Known rows, with every step that occurs
zinu/neki/kenok/ladif/mafibo/minum/pudop: [ 23.7  48.9  31.8  -5.5  16.9  59.2  48.2   7.7  10.3 -13.4 -18.1 -25.0
 -19.0   5.1   4.7 -32.5  -3.8 -11.4  24.1   1.4  28.7  14.2 -32.0   2.5
  11.0]
zinu/neki/mafibo/minum/pudop/ladif/kenok: [ 25.5  20.9  40.5 -27.2  37.8  52.4  16.4  -3.6   4.8   5.3  24.2 -29.5
  -0.9  -8.7   2.3  -0.1  10.0 -36.1   8.6  13.4  37.5  11.9 -34.9   2.4
 -23.4]
zinu/neki/mafibo/minum/ladif: [  4.7  22.2  37.6 -13.9  22.7  13.9  25.6  -9.3  15.3  -6.8   4.0  -4.8
  -5.1 -18.6  27.7   8.6  10.7 -32.8  -2.7  32.3  25.5   4.5  -7.4  -7.3
  -6.7]
neki/kenok/ladif/mafibo: [ 13.5  24.6  -7.8  18.7  15.3  21.4  34.7   6.2  13.8 -20.1 -13.5 -15.6
 -14.7  -3.4 -23.8 -21.5 -22.5  19.1  12.4 -11.0   7.8   4.8 -19.4  -0.6
  23.0]
mafibo/minum/ladif/kenok/neki/zinu: [ 22.6   7.0 -14.9  17.2  41.3   7.5  12.3 -12.1  31.8  -5.4 -18.4 -20.4
  13.6   1.3  -7.2  12.0   1.2  -7.1  -0.2   6.5  25.4  13.0 -40.6  32.5
   2.9]
pudop/ladif: [  6.4   5.1 -16.8  -5.8  10.1   6.1 -12.3   5.8  -7.0   7.7   1.6  -3.4
  -4.6   2.5  -7.9  -0.9 -15.3   1.3   0.1   2.0   4.8  -5.8  11.2   5.2
   6.2]
neki/zinu: [ -8.7  10.0 -25.0 -13.6   0.9  -5.1   2.0 -12.2   2.5  -7.7 -18.8 -19.7
 -11.4  -1.5  -3.2  12.3  -9.0  -3.9  -5.7  18.8   0.8   0.1  -1.2  -5.4
  12.3]
kenok/ladif: [  7.3   3.4 -11.6  12.9   0.0  16.5   6.5   7.0   1.7   3.7  -2.7  -6.7
  -4.4   3.2 -10.4   0.8  -9.6   8.4  -6.9  -7.0  -2.9   4.9  -8.3  10.6
   3.9]
neki/mafibo: [ -8.3   3.4   8.6  -4.0  11.1  -4.0  12.5  -5.7   8.6  -9.1  13.2 -11.2
  -8.3 -15.9  -6.7  11.1   0.1   0.0  -3.9  14.3   6.1  -0.3  -6.3 -18.0
  -7.9]
kenok/ladif/mafibo/minum: [ 26.4  22.9   0.9  24.8  14.0  25.4  15.8   8.8  12.6  -5.1 -14.3 -11.9
   1.4  -2.1   5.4 -10.6 -21.0  -1.3  11.5  -8.3  -3.5  -5.3 -38.4  16.7
  22.3]
mafibo/neki: [ 15.2   3.8  -1.8  -2.3   0.6   0.6  -5.1   6.8  13.5  -8.3  -3.4  -4.6
  -2.5  12.5   5.3  -5.6   8.0  -3.0   3.7   5.4   2.6 -11.7 -14.2   2.4
 -10.0]
minum/pudop/ladif/kenok/neki: [ 28.6  -8.0  -1.5  11.0  33.6  41.1   1.6   7.1   6.3  17.7  19.8 -10.5
   6.1  12.3 -37.7  -6.9  -1.0  11.7  11.5 -27.6  27.7  22.1 -24.8  28.7
 -12.5]
pudop/minum/ladif/mafibo/neki/kenok: [ 34.5  27.2  -0.9   8.4  37.3   3.9  23.8   9.2  22.7 -24.7 -21.9  -1.5
 -16.5   5.2 -22.8 -27.9 -18.4   2.3  17.9  -9.1  28.1   2.0 -19.5   2.5
  22.8]
minum/pudop/ladif: [  7.6   9.7   1.8 -16.8  15.4  26.4   1.9   5.3  -8.7  12.7   8.7  -3.0
 -14.0  12.3 -18.6  -7.1  -7.7   4.2   9.8   0.1  21.6  10.0  -1.7  12.2
   0.9]
minum/mafibo/neki: [ 18.9  10.3   0.5  -8.5  -3.8  17.4   6.2  -3.1  20.1 -12.0  -0.2   8.4
 -15.6  -3.9   2.8  -1.2  11.6 -11.1   2.9  11.3   2.6  -4.5 -11.2  12.2
  -2.7]
minum/pudop/ladif/mafibo: [ 18.7  15.7   7.6  -4.1  24.5  37.3  13.7   2.7  -5.1   7.4   6.2   1.2
 -14.3   1.2 -23.0 -14.7 -24.4   6.1  24.6 -13.3  16.8  11.1 -17.6  13.4
  23.0]
pudop/ladif/minum/mafibo/neki: [ 26.7  11.0 -23.2  -2.8  15.4  12.5 -16.6   4.0  17.6  -0.7 -17.7   9.4
 -10.9  -7.4  -1.7 -12.0  -5.4  -7.6  29.8   7.6   6.1  -9.3  -1.8  19.8
  11.1]
pudop/ladif/kenok/neki/mafibo/minum: [ 27.9   4.9  -4.8  17.4  42.4  15.5  -2.0   7.4  24.9  -0.9  16.0 -30.8
  14.6  -8.5 -13.4   7.7  -1.7  -2.3   0.9   0.3  22.1  -5.4 -34.8   8.6
 -21.6]
pudop/ladif/mafibo/minum: [ 25.8  24.3  -4.7   6.2  23.7  15.4  -2.2   8.5   5.0  -2.5 -10.7  -8.7
   0.6  -3.6   8.1 -11.4 -25.8  -7.2  18.5   1.7   4.9 -16.4 -20.2  10.7
  22.3]
neki/mafibo/minum: [  1.5  17.7  13.9  -4.0  15.8  -6.5  10.9  -0.1  16.0 -13.9   2.0 -20.3
  -1.6 -11.4  11.8   8.2   6.5 -12.0  -0.2  27.1  10.1 -12.4 -21.8 -14.0
 -12.5]
pudop/minum/mafibo: [ 15.0   8.0  -7.3  -3.5   0.8  17.0  -0.4  -0.9  -2.3   2.1  -3.5   8.2
 -17.1 -14.9 -13.9   1.4 -10.3 -13.0  -5.1  -6.5   4.8   8.2  10.8   4.6
  14.0]
kenok/neki/mafibo/minum: [  5.6  11.1   3.2  15.8  16.1  -3.5   9.2   7.6  25.7  -9.2  -0.2 -22.2
   1.6  -7.8   3.6   7.1   8.1   2.4  -1.1  14.0  12.9  -8.9 -18.7  -9.1
 -17.6]

Rows
[  4.5  23.1   1.8  -6.6  -3.3  30.0  24.9   6.1   2.2  -9.2 -12.1 -20.7
 -16.2   1.1   0.7 -14.7  -0.3  -5.4  -4.7   4.7  13.5   9.1  10.9 -10.0
  -0.9]	zinu/neki/kenok/ladif
[  1.6  21.6  31.2 -17.6   5.5  14.5  12.9  -3.1   8.4  -8.5   2.6 -21.7
  -4.0 -17.0  31.9   5.9  12.0 -33.4  -2.9  29.2  11.5  -6.1  -6.8 -21.8
 -15.1]	zinu/neki/mafibo/minum
[ 17.5  23.9 -16.4   3.6   7.0   9.8  17.8  16.1  23.8 -21.6 -15.6 -24.0
 -15.0  18.4 -13.3 -19.0   2.7  13.8   0.7   6.4  14.5  -8.4 -18.9   1.4
  -9.2]	mafibo/neki/kenok/ladif
[ 14.8  27.0  -0.4 -15.0   2.2  12.3  22.1  -0.9  28.7 -30.3 -10.5  -4.6
 -24.7  -0.3  -5.0 -13.9  14.3  -1.9   8.0  20.6  17.8  -6.3  -6.3  -0.2
  -7.3]	minum/mafibo/neki/kenok
[ 25.9 -13.1   3.2  28.9  49.8  10.0  13.4  -1.3  20.8   2.7  18.3  -6.2
   7.5 -15.8 -41.4  11.1  -7.4   1.6  -8.3 -23.2  30.1  25.8 -23.3   9.3
  -7.5]	pudop/minum/ladif/kenok/neki/mafibo
[ 19.8   2.9 -26.5  -2.8  33.9  36.2   3.6  -5.1   8.8  10.3   0.2 -30.5
  -5.9   9.9 -42.0   6.0 -10.0   7.4   6.3  -8.6  30.3  23.3 -25.9  24.4
  -0.2]	minum/pudop/ladif/kenok/neki/zinu
[ 38.7  10.3   1.3  15.0  31.8   9.7   7.8   7.5  14.7  -5.6 -11.5  12.0
  -8.3   1.5 -14.3 -14.0 -22.1  -6.6  13.5 -18.7  14.9   2.9 -23.5  14.2
  26.0]	pudop/minum/ladif/mafibo/neki
[  8.3  27.9  16.2 -21.3  31.6  21.0  12.0   5.8   6.6  -0.7  10.7 -22.9
 -13.6   1.1  -4.8   1.3   0.4  -7.6   9.0  26.6  31.0  -3.2 -22.6  -1.0
 -11.8]	neki/mafibo/minum/pudop/ladif
[ 23.1  26.7 -25.3  -8.9  20.8   6.6  -0.8   6.0  25.1 -19.3 -28.0  -3.5
 -19.5  -4.4 -10.5 -26.5  -2.5   2.5  34.3  16.3  20.8 -11.7   3.1   8.4
   7.5]	pudop/ladif/minum/mafibo/neki/kenok
[ 32.3  13.8  15.3 -10.0  37.6  36.2   1.1   4.6   3.2   8.7  10.6 -17.5
  10.5  13.2  -8.8  -9.3   3.1 -13.3  14.9  -3.8  30.2   6.5 -43.6  29.2
 -12.5]	mafibo/minum/pudop/ladif/kenok
[ 32.2  14.3 -12.7   3.4  18.8  17.1  -5.1  10.0  10.8  -6.0  -2.9  -3.0
  -8.0   4.1  -6.2 -14.3 -23.0   0.2  19.0  -6.6   2.9 -15.6 -20.3   9.1
  17.2]	pudop/ladif/mafibo/neki
[  5.1   2.3  -3.5   5.7   4.8   6.8   0.1  -9.9   9.6  -1.2 -15.6  17.9
  -4.1 -22.3   0.4  -6.3   0.4  -5.4  26.8   0.3  -2.0   8.1   2.5  11.8
  15.6]	ladif/minum/mafibo
[ 14.1   1.6  -2.8   5.5  22.4  -0.9   0.3   3.6  -2.6   7.7  -6.1  12.4
  -4.3  -0.2 -15.9  -0.9 -14.1  -5.6  -5.3 -10.1  17.1  11.9   7.4  11.7
  14.4]	pudop/minum/ladif
[ 19.7  19.8 -13.7  -0.2  27.5   4.8  20.8 -14.5  26.0 -19.9 -23.7  -3.6
 -16.8  -2.1  -6.7   1.6 -18.8  -4.8  13.8  13.5  12.3   2.6 -33.0  13.4
  32.4]	minum/ladif/mafibo/neki/zinu
[  7.4  16.7  21.1   4.9  22.9  16.7  22.6   8.0  23.0  -3.9   6.6 -22.7
  -7.7   2.2  -6.4   0.8  16.2   4.4   9.3  13.0  28.8   7.1 -30.2  -3.0
 -22.2]	kenok/neki/mafibo/minum/pudop
[ 29.6  -9.8   4.9  13.2  38.5  11.5   1.8  -3.3   2.0   7.6   7.4   7.5
  12.2  -2.6 -25.5   0.8  -9.5 -11.8  -3.3 -26.3  20.9  22.2 -19.5  23.2
   5.3]	pudop/minum/ladif/kenok
[ 20.4  26.2  30.4   0.1  20.9  29.1  23.1   2.0   7.6  -4.3  -6.4  -5.0
  -4.4   3.1   4.4 -17.1  -2.9  -6.3  28.6  -2.0  16.1   5.4 -42.7  11.4
  12.3]	ladif/mafibo/minum/pudop
[ 20.7   6.3  -5.7   3.9   5.7   5.2  -4.7  -2.1  23.6  -8.4 -19.4  13.1
  -6.2  -9.9   5.4 -11.3   8.4  -8.6  30.9   5.8   0.1  -2.8 -12.3  14.1
   4.9]	ladif/minum/mafibo/neki
[ 10.0  31.5  32.2 -33.9  21.8  40.3  15.0   2.7  -0.7   4.6  10.8 -24.3
 -17.6  -5.3  13.3  -0.5   5.3 -29.4   7.3  29.4  32.7   3.1  -7.8 -10.4
 -14.2]	zinu/neki/mafibo/minum/pudop/ladif
[ 25.7  27.7 -11.1 -12.5   6.6  11.4  10.8   8.3  18.9 -24.2 -16.9  -8.4
 -28.2   1.0 -17.0 -16.7   1.6  -7.7   2.1   8.1  21.3  -5.0   0.5  -5.0
   0.0]	pudop/minum/mafibo/neki/kenok
[  8.2   0.3 -24.5   6.0  19.1  -5.5 -22.9   6.8  -3.4  10.5 -17.3   0.9
   4.6  -2.9  -5.7 -12.1 -17.4   3.7  27.2  -4.8   2.5  -5.4   9.2   8.2
  14.7]	pudop/ladif/minum
[ 24.7  30.0 -19.7 -20.5  25.6  32.4  10.6  -2.1  11.0  -8.6 -16.3 -23.5
 -29.2  10.9 -20.7  -7.3 -24.4  -1.4  24.4  10.2  20.4  -0.1 -34.4  10.1
  24.3]	minum/pudop/ladif/mafibo/neki/zinu
[  3.1  27.9  48.3 -28.6  12.2  33.7  26.7  -2.4   5.7  -2.9   8.6 -20.4
 -13.0  -7.2  21.3   0.1  20.5 -31.9   7.4  27.5  28.0   8.8 -19.0 -15.9
 -20.2]	zinu/neki/mafibo/minum/pudop
[ 18.3 -11.0  15.4  10.7  33.8  12.2  14.3 -12.1  11.9   1.3  13.9  11.8
  16.0  -4.2 -14.7   2.4   3.3  -5.5   2.0 -12.9  17.9  21.5 -27.2  27.7
  -0.9]	minum/ladif/kenok
[ 15.6 -15.2  13.1  26.4  44.4  10.2  25.7 -11.3  30.0  -3.5  25.5  -1.5
  10.8 -17.3 -30.5  13.4   5.6   8.2  -3.4 -10.1  26.9  23.7 -31.1  13.9
 -14.2]	minum/ladif/kenok/neki/mafibo
[ 32.4  13.7  -7.3  22.1  10.1  26.3  12.8  10.1  18.3 -10.1  -7.1  -7.4
  -7.8   4.8  -9.9 -12.4 -18.1   7.8  11.6 -15.5  -5.3  -5.2 -39.1  14.2
  15.9]	kenok/ladif/mafibo/neki
